Each row was made from one path, in order. Every step used is in the known rows, and no mark comes twice. Write each row's path.
Known rows:
forig > popob > folumu > sosu: [  7   7   2  10  -2  -1   0  13 -11  -7   1   0  -2   8 -12  -4  -4  17
   1   2   2  -4  30  -9   8   4   3   1  -5  -5  -1  -5   8  -2  -1  -3
  -7 -13   4  -3  -2  10  -4]
vapi > popob: [ 14  -1   1   1  -4 -36   3   5  -3  -1   1   4  -3  10  -6  -2  -1  44
   0   0   0  -2   8  -5  -1  -8   5  -5  -9  15   2   5   2   2   5  11
 -34  -8  12   5  -3  14  -9]
zamovob > folumu > popob > vapi: [  6  -3   4   4  -1 -22   0   1   2   3  -3   4  -3  24   2  -3   2  22
  -4   4  -3 -12  -3  -1   2  -6   1  -5   1   8  -2  -3  -5   7  10  11
   5   8   5  -1   9  12 -14]
vesim > bune > sosu: [ 18  -4  -9 -11  -2 -14   7   7   4  -3   0  -3   0 -28   6   5  13  -4
   1   0   2   5 -18  16  -2  -2  -2  -9  10 -11  -6   3  -9  -2  -5  -6
   3 -13   5  -5  -5   2   2]
mizog > zamovob > folumu > popob > vapi: [  9  -8   4  -9 -10 -27   0   3   2   4  -6   7  -1  18   2   0   0  30
  -1   1  -5  -7  -9  -4   1  -6   5  -6  -3   0 -10  -6  -5  10  27  12
   5   7  -3  -4   6   5 -19]
mizog > zamovob: [ 12  -5  -3 -18 -20 -40   2   3   0   1  -5   8   3 -18  -2   3   5  32
   5  -6  -3   4  -5  -2   2 -11   4 -12  -3  -5 -10  -1   0   9  14   0
 -23 -16   2   0 -13   6 -14]
vapi > popob > folumu > sosu > forig: [  6  10   4  11   2 -10   0   7 -10  -1   5   5  -3  43 -13  -3  -9  10
   0   6   4   0  27  -1   2  14   5   7 -13  17   9   2   4  -4  -4   9
  -2   6   4   5  -2   7   6]
vapi > popob > folumu > vesim: [  0  10   6  27   1 -16  -4   6 -12  -3  -1   2  -2  29  -6   0 -10  29
  -4  -6   0   2  15   0  -4  -6   4  -4 -13  13   9   7   6   0  -7  13
 -35 -12  13   1  -3  15  -6]
vapi > popob > folumu: [ 13   2   0   2  -1 -35  -5  19 -13  -5   0   5  -3  13 -10   0  -8  44
  -2  -1   1   0  16   1  -4 -14   1  -4 -12  26   5  10  11   7   4  11
 -41 -20  17   4  -8  13  -7]
mizog > zamovob > folumu > vesim > bune > sosu > forig: [  1   5  -6  10  -3  25   2 -16  18   4  -3  -1  -1   5  14   7  20 -27
   1 -14  -1   4 -36  18   1  17   3  -1   2 -28 -13  -7 -19  -2   9  -8
  25  15 -10 -10  10 -13   0]
bune > vesim > folumu > popob > vapi: [-16 -12   2 -20   8   0  -3   9   2  -5  -3  -4   5 -10   8  -3 -16   4
  -8  10   3   2  11  -5 -10 -15   2   1  12  -1   5  10   4  -6  -2  11
   6   1   1   4  -1   8   2]
bune > sosu > forig > popob: [  6   8  -5  -5  -1   7   1  -1   0   1   6  -6  -3   2   5  -9   5  13
   1   0   4 -12 -15   0  -5  -3   2   8   1  22  -6  -5  -2  -5  -4  -5
  13   6  -8   1   4 -10   9]
mizog > zamovob > folumu > sosu > forig > vesim: [ -7   7   4  11  -2  -7   3 -23  12  11  -2   8  -2  13  -2   4  13   0
   2  -8  -5  -9 -12  -8  14  22  -3  -2 -10 -22  -8 -13  -9   0  16  -9
  21  23 -12  -4   6 -10  -7]
popob > folumu > sosu > forig > vesim: [ -6  12   5  15   6  -9  -2  -6 -10   4   2   3  -1  13  -8   0  -3  -6
  -1   1   0  -7  13  -2   6  17  -9   1  -5   6   6   0   5  -2 -12  -3
  17   3  -3   1   0  -1   4]
mizog > zamovob > folumu > vesim > bune > sosu: [  4   1  -6   9  -4   6   3  -9  17   0  -6   0  -1  -9  13  10  20 -11
   0 -16  -2   8 -33  17   2   7   5 -11   1 -43 -13  -4 -19  -2  13  -8
   6   5  -2 -14   4  -5  -9]
forig > sosu: [  8   4   0   1  -7 -33   1   0   3  -9   1   3   0 -18   1   2   5  31
   1  -2   0  -6   5   3  -1  -2  -7 -11  -1  11  -1  -1   5   5 -14  -5
 -10 -14   1   6 -14   1  -8]
vesim > bune > sosu > forig > popob > vapi: [ 21  -7   2  -1  12  40   3   9  -8  -3   5 -12  -2  -5   2  -3   2  -4
  -2   5   6  -8 -15   4  -3  -2  -5  18  10  23 -10   5  -1 -17   3   5
  37  14  -7   4  18 -14  13]
forig > popob > vapi: [ 18  -8   7   4   0   0  -1   9 -10  -2   0  -2  -1  -5  -9  -5  -6  41
  -1   1   0 -14   4 -13   4 -16   0   7  -1  24  -6   5  10  -8  12  10
  -5   0   3   6   6   6  -7]
vapi > popob > folumu > sosu: [ 10   7   4  13   0 -28   0  13 -10  -6   2   5  -3  23 -14   0 -10  26
  -1   6   2   4  29  -2   3   7   5  -1 -12   0   8   2   5   0   0   9
 -22  -8  11   1  -9  16  -3]
sosu > forig > popob > folumu > vesim > bune: [  5  10   3  26  10  49  -2  11 -13  -2   2  -7  -1  25   1  -1   1 -17
  -3  -8   4  -1  15  -1   1   5  -1   3   1  13  -4   2   6  -3 -14   1
  15 -13   2   1  15  -4   5]
sosu > forig > popob > folumu > zamovob > mizog: [ 12  -5   0 -22 -14  21  -6  14 -17   3   1   5  -2   1  -9  -2  -5 -17
   9  -2  -2   8  12 -13   4 -11  -3  13  -7  26   5 -11  11  19  18   2
 -23 -10   4  -5   9 -12  -7]
mizog > zamovob > folumu > sosu > forig: [  1   5  -3  -1 -13  -6   3 -16  16   5  -1  10   1  18  -4   1  15   0
   5  -5  -3  -3  -5  -1  16  21   7  -2  -5 -24  -9 -12 -13   3  18  -6
  17  22  -8  -2  -2  -1  -9]
sosu > forig > vesim > folumu > popob > vapi: [-19  -4   9   9  16   2  -4  -8  -6   7   0  -5   0  17   6  -2 -18  -6
  -6  13  -2 -11  -1  -3 -13  -1  -7   3   6  22   3   6   7  -3 -13  11
  28   9 -12   6   9  -6  10]
vapi > popob > folumu > zamovob: [ 14  -6   3 -11  -7 -26  -3  22 -17  -5  -1   6  -3   9 -14   2  -7  17
   0   4  -2  11  22  -9   0 -25   1   1 -13  19  13   5  14  14  13   6
 -53 -20  12   0  -7   8  -9]
sosu > forig > popob: [  9   5  -2   1  -4   9   1   0  -4   2   4  -1  -2  14  -3 -10   4  20
   2  -3   2 -11   5 -11   4  -2   2   2  -2  29  -7  -3   4   2   0  -1
   1  -1  -2   7   6  -2   0]
bune > sosu > forig: [  6   6  -7 -11  -6 -15   3  -5   4   2   4   0   1  -8   4  -4   9   0
   2   0   1  -5 -22  12  -5   3  -1   1   5  13   0   0  -6  -2  -9  -4
  10   6  -4   1  -6  -3  10]

Write each row's path:
[  9  -5  -7  -8 -18 -32  -1  -2  11   3  -6  11   1 -11  -2   4  16  32
   4 -13  -6  -2 -12  -1  10  -7   3 -14  -8 -12 -12  -6  -8  14  27  -4
 -23  -3   6  -3  -4   5 -21] | mizog > zamovob > folumu
[ -7  -3   6  16   9  35  -1  -3  -1  -3   3  -6   2  13  -9  -8 -14  -2
  -1  13   2 -10  16  -6   3   8   4  19   2  -2   0   3   5 -18   0   4
  29  25 -10   7   5  -1  12] | vesim > folumu > sosu > forig > popob > vapi
[ -6  19   0  20   4  31  -6   1  -9  -2   4  -7  -2  18   4  -8  -4  -1
  -3  -6   5  -8  -5   5 -10   2   1  10  -1  18   0  -4   3  -6 -15  -3
  11   4  -6  -3   4  -8  12] | bune > sosu > forig > popob > folumu > vesim
[ -8 -10   3  -3   2 -19  -2   7  -3  -2  -2  -2   3   3   3  -3 -17   9
  -5  14  -3  -3  10   3 -10 -11   2  -3   9   4   2   7   6   1  -5  13
   1  -2   1   3  -4  11  -2] | vesim > folumu > popob > vapi
[ 14 -11  -3 -26 -23 -24  -5  15 -13   2  -6  10   1 -24 -10   7  -3 -11
  10  -3  -6  17   8  -3   6 -15  -3  -1  -5   4  10  -5   6  25  16   1
 -47 -21  15  -9  -8   3 -17] | popob > folumu > zamovob > mizog
[-16 -10  -7 -20   0  -5  -3   5  11  -5  -3   0   7 -40   3   1  -1   6
  -3  -3   1   6   3  -3  -2 -15   3  -7   5 -14   2  11   1  -2   1  -6
 -21  -7   9   4 -14   9   1] | bune > vesim > folumu
[  6   4   0  19   1   1  -1  11  -9  -5  -4  -1   1  -2   0   7   3 -14
  -2  -9   0   8  12  10   1  -1  -3 -11   4 -14   1   7   3   2 -14   3
  -9 -25  14  -4  -2  12  -6] | popob > folumu > vesim > bune
[  9  -2  -1   0   9 -12   4   0   1   0  -1  -6  -2 -34   8   8  11  -3
  -2  -3   2   2 -23   8  -4  -1 -11  -9   7  -8  -6   3  -5  -6  -7  -8
   8 -14   1  -4   1  -7   3] | forig > vesim > bune > sosu
[  6   2   1  17   0   4   7  -4   2  -3  -4  -2   1   0   4   5  11  -9
  -1  -7   1   6   0   7   6   5   1 -14   7 -24  -2   3  -6  -3 -15   2
  -1 -15   8  -2  -2  13  -7] | folumu > vesim > bune
[-10 -21  -5 -43 -11   6  -4   2   9  -2  -6   4   5 -49   0   6  -4 -26
   6  -1  -2  25  -1  -9   3 -19   3   0   3 -26  10   0   0  11  20  -4
 -40  -7   9  -5  -9  -2  -9] | bune > vesim > folumu > zamovob > mizog
[-16  -9  -2 -21  -2  12  -4 -15   7   9   0   0   0 -33   5   5  -6 -45
   6   2  -6  12 -30   2  -8  -2  -7   9   1  -8   9  -6  -3   9   6 -10
  -9  11 -10 -10   1 -24   8] | bune > sosu > forig > vesim > folumu > zamovob > mizog
[-20   3  -3   5  11   0  -5 -13   8   4   3  -4   2 -23   9   1  -2 -11
  -3   1  -1  -5 -25  10 -13   0  -7   1   5   4   1   5  -1  -5 -12 -10
  10   8  -9   1  -5 -14  16] | bune > sosu > forig > vesim > folumu
[ 14   0  -8 -12   3   3   6   3   4   0   3  -4   0 -13   7   2  15 -20
   1   1   3   3 -19  16  -3   7  -4   0  11   4  -6   2 -10  -3  -9  -5
  23  -1  -1  -1   0  -7  11] | vesim > bune > sosu > forig
[ -1  12  10  24  13 -10  -2  -2 -13   4   5   2  -5  36 -11   0 -12  11
  -3   4   3  -5  21  -7   1  14  -5   8 -14  17   9   2   7  -5  -8   7
   6   8  -1   5   3  -1   7] | vapi > popob > folumu > sosu > forig > vesim
[-20   2  -2  -5  11  44   1  -5  11  -6   4  -6   3  -2   1  -8  -5 -13
  -2   4   7   1  18 -13   3  10   7  11   4 -15   0  -2   0 -15  -3  -8
  21  17  -7   4   3  -4  13] | bune > vesim > folumu > sosu > forig > popob
[  8  -1   2   6  10   1   5  -4  -3   6   2  -2  -1  -5   4   6  11 -13
  -1  -4   0  -4  -9   0   4   7 -13  -6   5  11  -5   4   0   0  -9  -2
  19  -8   0   5   8  -7   2] | sosu > forig > vesim > bune
[-13  -2  -4  -5  -3 -27   2   6   4  -3  -2   0   3   4   8  -3  -8   5
  -2  10  -2   2  10   3 -11  -5   6 -16   6  -6   1  -1   2  11 -14   2
 -12 -18   3  -1  -8  13  -2] | vesim > folumu > popob
[  2  10  -1   2  -6 -11   8 -11   5   1   2   4   1  15  -6  -4   6  -4
   3   5   1  -4   9   1  12  20   3   0   1  -8   2  -6  -5  -4 -11  -2
  18  10  -4   4  -9   9   2] | folumu > sosu > forig
[ 15  -5  -5 -18   3  41   0  23 -17  -6   4  -8  -3  -6   0  -1   5 -34
   1   3   3   8   1   2  -4 -11  -6  13   4  11   2  -3   8   6   4 -10
   7 -11  -6  -6   7 -19  11] | vesim > bune > sosu > forig > popob > folumu > zamovob
[-16 -16  -6 -34  -3   3  -1   7   8  -7  -4   0   5 -44   0   1   0 -17
  -1   2  -1  16   7  -8   2 -26   2  -3   5 -20  10   6   6   5   9  -9
 -32  -8   4   0 -15   3  -5] | bune > vesim > folumu > zamovob
[  3  11  -1  19  10  50   6  -6   1  -2   4 -14  -4  14  11  -4   9 -22
  -2  -5   7  -2 -15   8  -3  11   3   5   8  -3  -8  -5  -8 -13 -17  -4
  31   5 -10  -4  13 -11  12] | folumu > vesim > bune > sosu > forig > popob
[-23   1  -5 -12   5  19   1  -9  15  -4   2  -1   6 -14   1  -2  -2 -26
  -1   5   5   5  12  -2   6  12   4   5   7 -25   6   2  -5 -13  -8  -6
  19  18  -3   5  -7   3  12] | bune > vesim > folumu > sosu > forig
[-14 -12   2 -12  -5  10  -4 -11   2  11  -2   3   2 -20  -2   6  -5 -37
   6   0  -8  12 -13  -7   1  -4  -8   3  -3  -1   9  -3   4  14   8  -4
 -19   3  -4  -4   2 -16  -3] | sosu > forig > vesim > folumu > zamovob > mizog
[-19  -1   1   9   8  -5  -4 -13   5   6   1   0   3 -10   2   1  -3  -3
  -2   0  -5  -7  -8  -1  -6  -1  -8  -3   1   8   1   8   6   0 -10  -5
   1   1  -3   6  -1  -6   8] | sosu > forig > vesim > folumu
[-14  -7   5  -2  18  54  -2  -3   2  -6   3  -8   4  -1  -4  -7 -14  -8
  -5  10   7  -4  18 -13   4   5   4  22   6  -6   2   6   4 -26   6   3
  34  32 -10   8   8  -4  15] | bune > vesim > folumu > sosu > forig > popob > vapi
[-12   4  -2  12   4  28   3  -5   8  -4   4  -4   1  14  -3  -8  -5  -6
   1   8   1  -5  17  -4   3  12   6   6   0 -10  -3  -5   3  -7  -8  -7
  16  12  -8   3   3   0  10] | vesim > folumu > sosu > forig > popob
[  6  12   1  20  13  25  -1   6  -9  -3   4  -7  -4  30   4   2  -4 -17
  -4  -2   6   7  -3  18 -13   9   0   7  -3  10   5   7  -3  -8 -16   8
   9   0   3  -1   7  -5  15] | vapi > popob > folumu > vesim > bune > sosu > forig
[ -2   4  -1  15 -15 -12   0 -13  14   4  -7   8   0   5   4   4  13  18
   1 -18  -6  -2 -15   2   9   1   8 -13  -8 -26  -9  -6 -10   6  17  -2
 -19   3   1  -7  -1   7 -21] | mizog > zamovob > folumu > vesim
[-27   8  -2   0  12  -4  -1 -12   5   6   3  -8  -1   7  19  -2  -9 -20
  -5   9   0  -5 -19   8 -22   6  -3  -3   8   8   2  -2  -3   0 -23  -5
  24   4 -16  -4   1 -13  17] | bune > sosu > forig > vesim > folumu > popob
[ -8  12   4  23   7  -3   3 -25  13   9   2   5  -3  19  -2   2  14  -7
   0  -5  -2 -15  -5  -5  15  23  -6  -3  -7 -12   0 -10 -11  -3   1 -10
  23  24  -4   1   9  -1  -3] | zamovob > folumu > sosu > forig > vesim
[  9  -4   6  -5  -3 -30   3   6 -10   0  -2   2  -1  16   1  -4  -9  23
  -3  10   0  -7   7  -3  -4  -7   2  -5   6  18   1   2   2   2  -3  16
   6  -5   1   4  -1  14  -8] | folumu > popob > vapi
[ -3 -19  -5 -26 -18 -13  -1   2   6   1  -5   6   4 -37  -3   6  -4 -21
   9   2  -8  19  -2   1   3 -13   2  -5   0 -21   8  -4   2  19  15  -3
 -46 -11   9  -8  -8   2 -13] | vesim > folumu > zamovob > mizog
